(in the rows, 128 means zero)
Known rows, with every step that occurs
T P: [122 114 131 112 130 129  89 170 129 109 132 103 113 119 129 139 149 130
 124 144  96 107  62]
L B V X: [123  89 120  59  82  95 121 157 142 127 197 127  72 141  81  84 181 147
 101 117  88 126  83]
W H: [111  97 149 124 115 112 120 170 133  95  86 114  91 105 129 158 147 120
 130 137 110 101  72]
H W: [ 94 108 151 113 169 109  78 126 143 108 109 134 138  91 121 110 133 150
 115 128 127  93  60]
H T B: [ 90 115 162 104 175  88 125 163 161 140 159  74 122 107 143  94 154 159
 144 122 135 103  79]
P T B V X: [116  87 155  49 120  71 110 176 150 135 221  76  84 136 116  48 172 171
 127 115 127 125  85]
W H T: [ 98 102 163 112 152  80 130 171 139 119 100  99  97 108 129 138 153 129
 150 128 155  97  55]
L B: [107 105 120 114 121 114 130 147 146 126 136 110 110 109 118 139 159 126
 119 109  87 108  95]
T P W B V X: [109  91 114  91  74 122 133 140 139 108 194 110 120 148  97  75 159 155
  87 153 105 106  81]
L B V: [128 106 115  91  96  98 120 169 171 129 161 108  64 129 109 127 154 131
 112 116  65 131  94]
V X: [108  82 153  82 124 108  86 154 113 109 153 147 116 104  80  83 178 157
 108 136 122 121  41]
H T P: [108 118 145  99 166 100  98 173 138 135 146  88 121 123 129 119 154 140
 148 137 142 103  45]
P A: [ 87 140 129 117 123 129  79 135 140 114 144 142 128  88 124 101 170 141
  95 137 109 133  59]
V B W P A: [ 73 132 123 112 127 195  72 114  99 136  99 147 166 149 130  48 142 150
 112 112 140 135 106]
W B V X: [115  83 149  72  74  91 130 180 157 110 177 116  79 126  66  78 173 163
  83 150  78 132  67]
V B W H T P A: [ 54 134 127 102 158 163 102 125 110 156 127 105 151 161 164  53 147 149
 149 108 185  97 101]
W P T B V: [133 122 144  87 110  99 126 191 151 124 158  50  88 156 146 107 140 134
 141 115 117 123 112]
B W: [108  93 133  99 166 147  79 127 125 122 116 144 116 113 113  95 134 147
 122 133 101 122  52]
L B W: [103  98 106 100 153 151 122 110 127 139 134 126 120 130 119 109 138 136
 119 102  90 105  93]
L B W H: [102  92 106 109 128 153 155 118 116 123 105 110 105 143 139 137 133 115
 132 101  98  81 113]
W P T B V X: [130 104 149  54  97  96 125 184 122 124 196  67  96 166 118  65 166 153
 132 115 137 118  97]

Rows
[ 94  92 142 100 169 131 145 136 126 129 132  59 115 138 173 102 126 137
 158 101 137  79 115] : P T B W H
[122 101 143 107  88  94 131 188 186 110 136  98  68 115  94 125 148 146
  92 150  59 136  80] : W B V
[111 110 148  55 124  96 114 145 120 120 189  70 127 168 129  46 147 164
 127 102 163  88 104] : H W P T B V X
[109 113 158  93 127  74 149 191 173 128 151  59  59 141 152 112 143 143
 150 129 122 102  94] : W H T B V
[121 106 125 105 143 172  97 132  96 111  91 132 130 144 117 112 124 130
 124 134 110 115  65] : B W P
[ 94 106 142 110 130  83 151 143 169 127 157  80  92 134 168  98 135 143
 149 126 153  94  99] : P W H T B V
[ 87 107 148  90 206 127 118 124 142 152 162  88 129 130 147  64 133 166
 150 113 135  99  78] : H T B W
[105  93 162  59 111  73 149 178 146 126 189  75  66 154 123  69 170 159
 140 126 146  95  85] : W H T B V X
[ 82 109 149 129 149 110 131 130 162 105 105 106 147  96 116 120 133 154
  94 130 107  81  88] : H W B
[ 84  97 150 128 157  90 134 126 134 117 106 121 132 103 141 118 144 127
 152 126 184  85  62] : P W H T
[128  81 148  58  97  92  78 173 138 111 177 143  72 124  72  74 172 160
 105 146 100 143  39] : B V X
[ 95  91 150  94 164 149  85 146 106 147  91 111 151 153 126  61 130 148
 156  92 168 127 106] : V B W P T
[ 97  96 134 113 147 158 141 131 125 113 112  86 108 137 162 113 120 137
 139 121 100  80 112] : T B W H
[100  97 143 106 142 177  80 139 105 131  70 137 141 152 112  72 125 146
 136 112 131 127 104] : V B W P
[ 76 146 109 101 159 159 117 117 101 136 145  98 139 151 164  90 147 132
 137 128 160  85  62] : B W H T P A
[115 128 144  86 141  99 115 155 149 122 152  52 119 155 158  91 120 145
 139 105 141  91 116] : H W P T B V
[ 96 151 112 118 115 149  81 143 123 115 161 113 138 116 142 112 167 134
 101 145 108 115  64] : T P A
[ 86  74 150 111 143 154  98 139 123 127  64 133 114 135 130  87 127 143
 146 110 133 112 109] : V B W H
